Each row was made from one path, in order. Every step used is in the known rows, and no mark comes twice. Write each row's path.
In the rows, zero is written as 128.
Known rows:
tamup > rosid: [138 141 140 116  92 167 107 117 127 156 153 154 124  92 139 131 161 113
 134 112 150 173 120 102 147  97 100  67 114  82 137 159 130 106 126 142
 117 133 148 148 165 108 154 100]
tolup > tamup > gemiga > taguk: [ 99 122 130 231  95 152 117 102 128 126 148 127 159 124 115  82 156 109
  77 142 112 175 110 128 129 158 141 114 114 129 136  52 123 128  46 190
 123 149 134 171 119 131 150 132]
todes > gemiga > taguk > sepu > duba > gurupe: [117 126 102 129 205 139 107 103  94  70 155 129 156  86 140 115 156 143
 111 117 127 217 149 139 117 125  76 123 124 136 139 165 121 119 149 167
 126 136  52 145  50 145  52 104]
tamup > gemiga > taguk > sepu > todes > pofim: [142 121 108 125 170 169  80  94  77  88 156  60 135  97 137  88 166 156
 119 124  73 202 119 125 126 128 148 151 122 143 126 137 140  96  78 200
 128 176  89 102 121 139 135 148]
tamup > gemiga > kelun: [137 115 130 237 186 154 104  97 107 116 134 116 160 114 130  95 156 163
  95 136 108 187  87 139 136 115 125 108 143 104 132 114 123 104  70 187
 107 151 143 115 132 122 141 144]
rodale > sepu > taguk > gemiga: [117 177 102  63 188  99  93  88 164 107 151  78  54  95 114 102 138 186
 184 120 116 193 125 170 173 140 111  86 115  90 141 201 130 139 134 149
 124 161 154 172 185 147  87 134]
gurupe > duba > sepu > todes > pofim > kelun: [158 104 102  45  90 146  69 113 101 186 161  76 122  48 139 130 132 146
 124 125 147 205 129 136 162 230  83 121 121 136 144 111 148  97 162  73
 133 131 108  65 139 162 145 160]
duba > gurupe: [133 136 117 118  66 116 108 121 140 104 146 180 182 104 131 122 114 149
 153 123 169 190 138 139 150 137  38  77 126 115 156 163 121 121 154 144
 101 116 128 158 126 109 115  87]
rodale > sepu > duba > gurupe: [130 144 127  66 191 126 105  95 147  90 163  96 127  74 144 119 150 129
 195 115 111 205 128 156 158 131  60 133 111 114 150 173 117 155 159 117
 121  98 105 146 139 130  83 118]
sepu > taguk > gemiga: [ 95 162  82 160 136 102  86 109 142 127 144 122  72 102 102 107 126 236
 143 132 137 187 121 169 153 143 103  42 108  86 144 152 140 131 128 165
 122 161 133 162 147 134 115 122]
rodale > sepu > todes > pofim > kelun: [166 148 116   4 127 180  93 103 130 139 161  45 129  54 137 106 142 113
 185 104  93 210 126 134 186 164 137 178 114 131 127 183 131  87 122 107
 120 127 126  90 199 156 117 146]
duba > sepu: [131 124 105 165  86 117  99 122 142 133 152 124 131 102 148 144 124  89
 135 131 168 168 139 141 154 162  72  81 117 115 144 118 133 121 144 144
 109 137 117 137 139 132 111  96]
tamup > gemiga: [120 117 123 219 164 146  99 107 138 128 139 131 163 113 138 114 136 162
 114 138 126 180  96 131 127 113 100  90 121 112 130 144 133 122 102 226
 105 154 131 144 135 120 152 131]
tamup > gemiga > taguk > sepu > todes: [141 122 121 155 150 152  80  95  76  80 150  74 145 118 141  99 156 159
 125 124  81 178 116 128 129 141 146 113 116 134 126 125 133 134  72 213
 134 157  68 113 108 130 135 108]
todes > pofim > kelun: [138 119  99 104 121 159 103 122 126 179 155 141 133  59 112 109 142 126
 126 114 134 241 116 133 169 138 109 144 121 129 131 156 156  52 130 125
 104 140 136 119 173 156 127 151]
duba > sepu > taguk: [118 142  86 150  97  95  96 114 161 125 155 102  91  94 152 152 121 104
 129 137 166 185 146 168 154 190  78  82 101  90 139 124 140 133 149 161
 116 139  78 154 145 126 105 107]
rodale > sepu > todes > gemiga > taguk: [138 153 115  79 155 180 102  88 120 110 147  41 140  87 143 115 152 118
 138  98  84 178 132 112 153 156 124 156 120 128 124 201 107 120 109 168
 121 139  91 113 116 132  88 114]
taguk > gemiga > todes > pofim: [124 151  80 139 152 122  95 127 107 131 137 103 113  98 120 100 125 233
 129 131 124 164 109 138 147 132 123 104 135 125 149 134 126  83 128 101
 124 148 186 141 169 148 113 114]
vutor > pofim > todes: [142 154 101 145  89 133 113 159 120 153 156 204 139 120 146  84 143  97
 119 128 167 135 123 136 166 123 110 100  94 105 135 186 155 125 114 118
 100 113 201 136 161 122 153 127]
sepu > taguk: [ 98 157  82 168 124 118 106 108 161 142 153 112  95  97 125 139 139 167
 128 113 139 193 130 164 147 150  88  74 100  81 138 148 145 130 127 165
 114 136  90 156 151 110 118 121]
sepu > duba > gurupe: [110 129 108 156 140 135 103 119 126 106 156 146 148  78 134 122 137 181
 155 124 131 201 125 155 135 134  42  97 107 116 157 120 125 144 160 132
 119  95  86 138  99 115 113 100]
vutor > pofim > kelun: [143 132 105 132  62 151 106 128 125 186 152 200 146  86 123  95 144 106
 132 119 169 195 130 136 182 158 121  85  97 111 129 156 160 102 116 176
 110 126 182 106 159 140 140  94]
kelun > pofim > todes > gemiga > tamup: [139 130 112 147  82 124 132 147 110  95 150 118 140 121 168  98 105  78
  79 123 171 145 117 111 144 126 113 113 140 144 119 203 138 111 124  39
  96  86 116 171 137 145 108 175]
taguk > gemiga > tamup > tolup: [110 151 108 167  53 139  97 120  94 117 153  82 111 120 108  81 130 165
 123 123 138 175 113 127 162  96 114  61 146 127 154 127 108 138 109  79
 121 145 173 173 157 151 133 101]
rodale > sepu: [137 150 122  80 171 137 112  97 159 128 156  97 117  99 135 125 153 103
 178 100 122 183 123 137 168 116  99 113 121 108 142 197 130 131 127 126
 110 127 153 149 182 130  93 123]
kelun > pofim: [124 111 109 172 101 132 110 121 144 131 151 132 138 107 139 114 131 120
 120 104 161 161 113 130 150 136  76  48 120 125 139 201 163 122 114 105
 113 123 129 128 154 117 119 130]
gurupe > duba > sepu: [135 111 104 119 141 108  89 107 130 173 154 120 114  87 142 150 140 137
 119 118 178 180 129 139 148 184  47  67 128 112 159 127 144 132 167  99
 123 132 134 117 119 137 118 142]
vutor > pofim: [125 148  96 162  90 153 110 126 138 167 153 179 149 102 133 103 157 120
 124 112 168 168 131 131 158 129  93  74  99 100 142 181 151 119 118 180
 104 134 211 109 144 112 131 103]
sepu > todes: [130 147 101 152  58 175  90 125 115 137 149  88 159  99 135 131 130 184
 153 112 116 150 123 126 152 154 109  86 104 116 139 128 125 129 113 140
 120 111 108  93 140 109 148  97]
rosid > tamup: [ 98 145 123 190  71 114 113 122 154 143 157 165 109 115 116 145 142 135
 137 105 196 171 125 145 145 118  99  40  97  96 152 138 147 128  97 153
 102 144 124 139 156 134  86 135]
tolup > tamup: [102 147 119 184  54 156 125 130 158 150 157 145 168 111 120 111 140 113
 120 124 154 156 123 142 146 148 124  86 108 114 146  69 121 126  96 109
 118 118 162 163 161 133 124 126]
rosid > tamup > gemiga > taguk > sepu > duba: [ 93 124 135 212 191 112  95  95 101  90 165 119  83 113 127 117 179 147
 121 120 132 198 110 154 115 109 134  80  90 117 138  91 156 148  64 203
 130 168  54 131 112 156  82 153]
kelun > pofim > todes > gemiga > taguk > sepu: [148 108 110 115 159 118 112 140  94  77 158 144 132 125 158  88 132  77
  90 113 153 151 125 129 138 123 117  97 128 151 120 233 161 115 103  63
 117 128  87 163 121 150  90 156]
taguk > gemiga > kelun: [131 143 110 195 148 132  90 111  85 122 138 125 112 113  89  78 147 231
 134 127 117 180 102 147 165 116 126  65 151 101 152 120 125 101  91 101
 121 155 194 121 142 147 107 120]
taguk > sepu: [138 144 109 106 155 131 102 120 124 111 166 129 140 112 139 133 150 140
 181 103 150 177 138 150 148  99 109  66 120 115 143 160 143 117 132 121
 121 137 125 140 162 139  85 109]
vutor > pofim > todes > gemiga: [138 152 102 151 121 150 119 160 127 145 147 207 168 111 156  88 135 102
  90 133 176 142 128 130 145 118 106 112 102 112 123 219 138 110 128 151
  93 129 198 141 128 133 128 145]
gurupe > duba > sepu > taguk: [121 125  86 107 145  89  87  97 152 163 158 100  76  81 141 155 139 149
 109 121 171 195 135 166 147 211  41  64 114  91 153 130 151 142 169 114
 128 141  96 128 123 132 115 147]
kelun > pofim > todes > gemiga: [135 111 113 162 133 128 117 151 132 111 146 163 158 118 163 100 110  99
  82 125 173 137 110 127 138 126  94  90 122 138 120 241 153 114 121  75
 102 121 125 160 134 136 116 170]
kelun > pofim > todes > gemiga > taguk: [131 103 109 164 134 127 117 137 108 112 145 156 133 124 150  88 129  83
  58 120 150 150 114 114 140 141  96 107 126 144 121 228 155 111  99  85
 108 117  97 161 107 131 116 156]
kelun > pofim > vutor: [119  92 117 103  97 131 112 118 135 150 159 165 138 105 151 128 144  61
 146 100 163 197 117 124 162 124  73  91 131 124 128 238 177 135  82  81
 123 117 119 121 156 102 143 129]
gurupe > duba > sepu > taguk > gemiga > todes: [124 136  77  92 154  61  80 103 126 143 146  84  61  92 140 143 118 218
 117 140 167 165 127 168 146 230  77  52 121 100 156  96 140 151 167  92
 146 145 111 140 133 146 109 121]

Write each row's path:
[114 142 110 162  30 166 117 118 115 132 164  74 135 111 136 118 147  73
 101 104 144 180 125 121 158  98  98  90 139 124 148 122 109 141 102  67
 109 110 126 169 158 124 135  97]
gemiga > tamup > tolup
[120 141  88  81 153 123  98 123  97 144 144 132 107  95 128 109 132 186
 150 127 129 195 114 132 157 125 124 138 143 125 141 165 135  95 104  91
 133 144 175 138 174 136 135 116]
taguk > gemiga > todes > pofim > vutor
[130 139 110  93 173 122  95 119 112  70 171 128 150  87 148 126 147 172
 192 118 138 196 144 170 138 111  72  88 110 121 153 137 133 149 164 115
 132 109  88 138 124 140  78 102]
taguk > sepu > duba > gurupe
[127 112 109 123 188 144 109 111 119 138 140 117 155  94 167 131 143 114
 113 137 116 208 101 123 128 119 125 181 138 126 117 159 137 101  84 170
 121 141 125 133 164 112 165 144]
tamup > gemiga > todes > pofim > vutor
[144 137  94 110  60 163  81 129 123 130 157  60 140  71 157 129 126 112
 138 131 134 168 141 134 153 183  93 134 111 128 141 121 129  92 140 129
 117 141 119  83 149 136 130 126]
duba > sepu > todes > pofim
[117 137 103 132 211 144  96 118 111 107 172  99 119  88 144 129 170 170
 178 104 119 187 130 166 136 100 107  85 103 117 144 122 145 143 139 112
 135 117  92 120 138 148  81 120]
taguk > sepu > duba
[110 129 141 182 142 101 100  97 114  91 159 140 100 131 124 117 163 124
 120 120 161 191 118 144 127 110 138  69 104 118 138 118 156 132  59 209
 118 179  85 147 130 151  83 148]
rosid > tamup > gemiga > taguk > sepu
[117 130  84 102 163  75  71  99 134 152 152 109  57  85 122 129 126 211
 126 137 167 188 128 172 149 207  51  39 120  94 159 128 150 146 170 114
 135 161 136 137 125 154 115 149]
gurupe > duba > sepu > taguk > gemiga
[142 134 102 142  36 145  82 131 122 125 152  74 149  95 159 140 115 119
 152 134 143 146 142 134 157 196  93  94 106 121 140 109 120 133 134 144
 123 126  96  96 135 125 133  83]
duba > sepu > todes
[104 125  95 162 233 157 104 100  94 105 157  98 124  87 135 123 175 144
  97 104 108 203 138 133 115 112 110 119 119 129 131 151 129 116 126 163
 127 145  56 133  66 153  61 120]
todes > gemiga > taguk > sepu > duba
[142 163 119  74 158 179 103 100 149 113 147  43 166  84 155 128 136 132
 164 107 109 167 129 126 150 145 121 143 119 121 125 210 101 122 130 159
 116 135 116 112 144 134  86 129]
rodale > sepu > todes > gemiga
[135 111 114 204 166 164 123 108 119 117 139 113 173  95 144 105 143 124
  66 113 152 177 108 132 134 128 104  95 153 120 126 200 130  83 103 110
 107 145 133 110 110 134  78 158]
todes > gemiga > kelun > pofim
[126 111 146 239 107 155 123 110 134 103 148 109 182 117 137  68 146 105
  74 148 137 154  90 149 132 154 153  98 134 127 129  76 127 117  39 115
 124 141 168 137 154 137 135 172]
tolup > tamup > gemiga > kelun > pofim
[157 129  95  52  99 168  84 109  55 120 168  72 111  78 116  98 162 131
 143  99  91 219 140 130 168 165 155 146 116 147 130 130 153  82  88 108
 137 137  65  88 141 157 112 110]
gemiga > taguk > sepu > todes > pofim > kelun
[118 153 147 124  34 176 126 126 150 157 162 155 156  97 132 112 159  81
 114 127 164 155 126 115 144 130 135  80 105  92 142  88 114 119  98 111
 127 126 179 170 181 125 152 122]
tolup > tamup > rosid
[146 159 136 106  79 153 134 146  92 117 150 138 135 111 161 113 128  76
  89 129 160 149 124  87 144  96 134 140 139 110 119 159 109  94 139  72
  94  88 127 193 145 138 129 157]
pofim > todes > gemiga > tamup > rosid
[127 131  87  71 137 144 119 124 117 162 153 128 134  85 159 150 147  95
 130 109 131 200 122 126 151 127 117 180 135 123 132 166 140  94 101  81
 125 109 129 125 175 106 137 117]
gemiga > todes > pofim > vutor
[159 173 130  38  71 187 105 119  79  81 165  44 157  92 174 132 144 129
 157 110 142 159 155 102 138 111 161 109 133 117 122 147  96 106 144 106
 127 116 102 120 145 147  95 114]
taguk > sepu > todes > gemiga > tamup > rosid
[103 122  95 200 151 162 116 102 113 143 139 133 143 102 117 122 152 126
  67 107 130 197 128 107 125 130  91 113 132 122 132 175 124  94 113 194
 105 152  92 146  69 124  95 114]
todes > gemiga > taguk
[ 99 130 142 233 114 116 106 110 159 125 147 160 131 123 129 129 137 145
 118 131 181 179 104 143 126 110 116  53  99 103 138 119 145 128  81 227
 102 166 115 145 147 136 114 160]
rosid > tamup > gemiga
[120 149  90 162 124 103  98 127 105 121 132 124 121 121 120 109 113 241
 141 133 136 141 111 137 154 144 122  60 128 120 149 115 118 123 118 117
 131 131 161 155 157 139 115  76]
taguk > gemiga > todes
[115 122  98  69 142 164 108 115 130 182 164 156 125  74 135 129 164  82
 145 103 132 241 124 124 155  94  82 172 133 117 136 218 154  83 103 112
 110 139 153 113 163 116 141 159]
todes > pofim > vutor
[ 94 130 129 187  61 139 103 130 159 151 166 154 133 113 123 137 154  90
 111 107 201 169 118 154 140  96  86  32  94 104 153 150 138 154  76 123
 115 172 120 153 166 131 111 119]
rosid > tamup > tolup
[131 144  79 135 140 145 119 123 126 146 146  97 141  89 149 136 136 145
 108 113 133 170 120 127 138 140 116 138 126 123 142 124 132  80 129 100
 116 116 142 129 174 119 115 113]
gemiga > todes > pofim
[143 109 101  19 118 146  72 109 106 186 167  90 116  57 156 148 150 108
 141 114 142 207 135 130 155 194  63 145 132 124 146 168 150 122 138  69
 137 134 125  60 129 127 154 167]
gurupe > duba > sepu > todes > pofim > vutor
[141 111 152 222 109 140 125 137 120  92 149 133 172 131 150  55 134  86
  72 161 134 133  84 151 140 154 165 118 130 129 125  85 132 122  36  62
 121 118 167 158 169 143 153 190]
tolup > tamup > gemiga > kelun > pofim > todes
[110 125 124 127 118 157 125 120 137 139 152 122 181 102 158 113 141  77
 104 150 128 184 107 136 129 151 158 184 128 132 123  80 122 112  62 127
 132 132 152 160 179 124 163 156]
tolup > tamup > gemiga > todes > pofim > vutor
[137 108 123 139 136 118  92 110  81 122 147 145 103 110 113  75 147 160
 141 118 135 193  98 142 177 118 118  80 161 118 140 202 152 113  56  54
 133 144 179 108 153 137 124 136]
taguk > gemiga > kelun > pofim > vutor
[130 134 100 121 143 130 101 101  87 111 164 118 103 116 118 118 173 118
 133  94 116 194 140 134 150 119 115  90 122 123 145 144 152 118  94 130
 127 140  95 143 123 132  87  91]
gemiga > taguk > sepu
[126 123 131 159 118 115 111 119 130 133 143 138 127  94 141 130 125 138
 106 142 175 200  98 146 136 152 157 118 106 122 125  89 146  86  80 175
 112 158  97 137 184 161 111 159]
rosid > tamup > gemiga > todes > pofim > kelun
[109 151 104 177  87 160 133 110 117 124 142  90 154 104 143 132 127 120
  94 112 158 186 135 103 135 114 113 118 151 124 132 145 103  91 146 143
  90 107 119 157 108 139  81 132]
todes > gemiga > tamup
[120 168 101  66 177 112 110  87 179 119 158  72  79  89 135 134 150 115
 172 105 120 199 131 163 167 143  98 110 106  87 134 200 133 140 134 144
 116 134 113 163 186 125  90 133]
rodale > sepu > taguk
[116 126 134 178 123 144 114 104 114  97 159 119 160 127 127  85 160 102
 103 139 120 174 119 142 126 141 161 109 115 134 134  63 126 129  57 173
 131 158 129 172 133 148 125 135]
tolup > tamup > gemiga > taguk > sepu
[144 110 113 148  96 113 111 154 122 117 154 166 131 126 153  97 120 100
 114 119 159 131 104 134 159 131  93  78 113 132 132 213 167 129 104  39
 109 100 130 159 167 124 138 155]
kelun > pofim > todes
[121 131  98 141 190 150 110 103 102 105 152 121 146 106 131 123 163 124
 100 101 133 196 142 124 125 113 114 109 134 129 129 181 127  97 118 180
 117 161  90 150  85 143  63 111]
todes > gemiga > taguk > sepu
[137 130  93 159 111  78  84 109 121  86 149  81  62  99 134  95 117 155
 119 150 160 175 124 180 164 199  96  52 130 101 143 140 148 123 116  96
 131 165 125 129 149 153  91 131]
duba > sepu > taguk > gemiga > kelun > pofim
[164 109 121 176 120 124 116 139  91 105 150 137 129 121 142  81 143 104
  95 119 139 144  91 145 168 134 118 102 142 120 135 167 156 110  73   8
 114  95 138 126 163 127 124 161]
gemiga > kelun > pofim > todes
[131 112 123 174 192 129  92  90  93  89 150 114 128 123 129 100 165 137
 117 123 102 195 117 130 130 110 134 103 126 130 130 138 146 124  81 215
 122 168  89 148 115 134 121 119]
tamup > gemiga > taguk > sepu
[112 162 103 168  65 114 103 114  90 114 146  98  92 120 102  88 122 209
 146 125 138 177 121 119 166 116 127  69 148 121 152 109 117 113 123 101
 110 117 175 161 146 155 108 112]
taguk > gemiga > tamup
[135 156 105 140  65 162 125 159 110 134 160 159 167 113 165  78 141  40
  59 132 178 141 129 121 147 103 121 122 120 126 126 203 118 129 115  94
  95 122 185 164 138 137 138 137]
vutor > pofim > todes > gemiga > tamup > tolup
[128 127 104 168 151 137 117 139  94 128 143 172 135 121 134 102 137 107
  65 122 130 162 120 112 137 121 109 137 123 126 125 177 130 106 105 123
 102 125  89 177  94 133 120 138]
pofim > todes > gemiga > taguk
[151 151  97 110 151 137 114 147  87 114 160 189 142 121 153  78 157  77
  93 121 160 151 143 130 145 118 134 125 108 125 123 216 147 111 112 140
 109 139 164 145 111 148  99 130]
vutor > pofim > todes > gemiga > taguk > sepu
[157 181 145  15  87 195 116  95 118 102 155  18 134  77 171 124 145  87
 157 107 116 167 139  88 157 130 151 153 135 111 121 187  84 114 138 119
 116 105 127 130 161 135 100 131]
rodale > sepu > todes > gemiga > tamup > rosid
[147 134 116 184 174 150 121 146  97 117 139 156 159 113 143  99 136 126
  77 133 140 151 107 135 143 109 123 137 143 111 125 163 116  91 104  78
  99 115 131 153 122 140 109 162]
pofim > todes > gemiga > kelun
[145 111 117 194 119 144 117 110 108 118 150 111 135 108 132  97 155 125
  98 104 138 173 101 142 160 136 104  75 145 115 140 163 152 102  78  59
 117 117 141 100 146 120 104 139]
gemiga > kelun > pofim
[152 151 106 167 141 157 123 149 103 138 145 189 160 109 152  74 150 100
  70 133 160 143 120 138 152 121 125 128 120 104 126 193 131  91 103 125
  96 126 205 122 124 135 115 153]
vutor > pofim > todes > gemiga > kelun
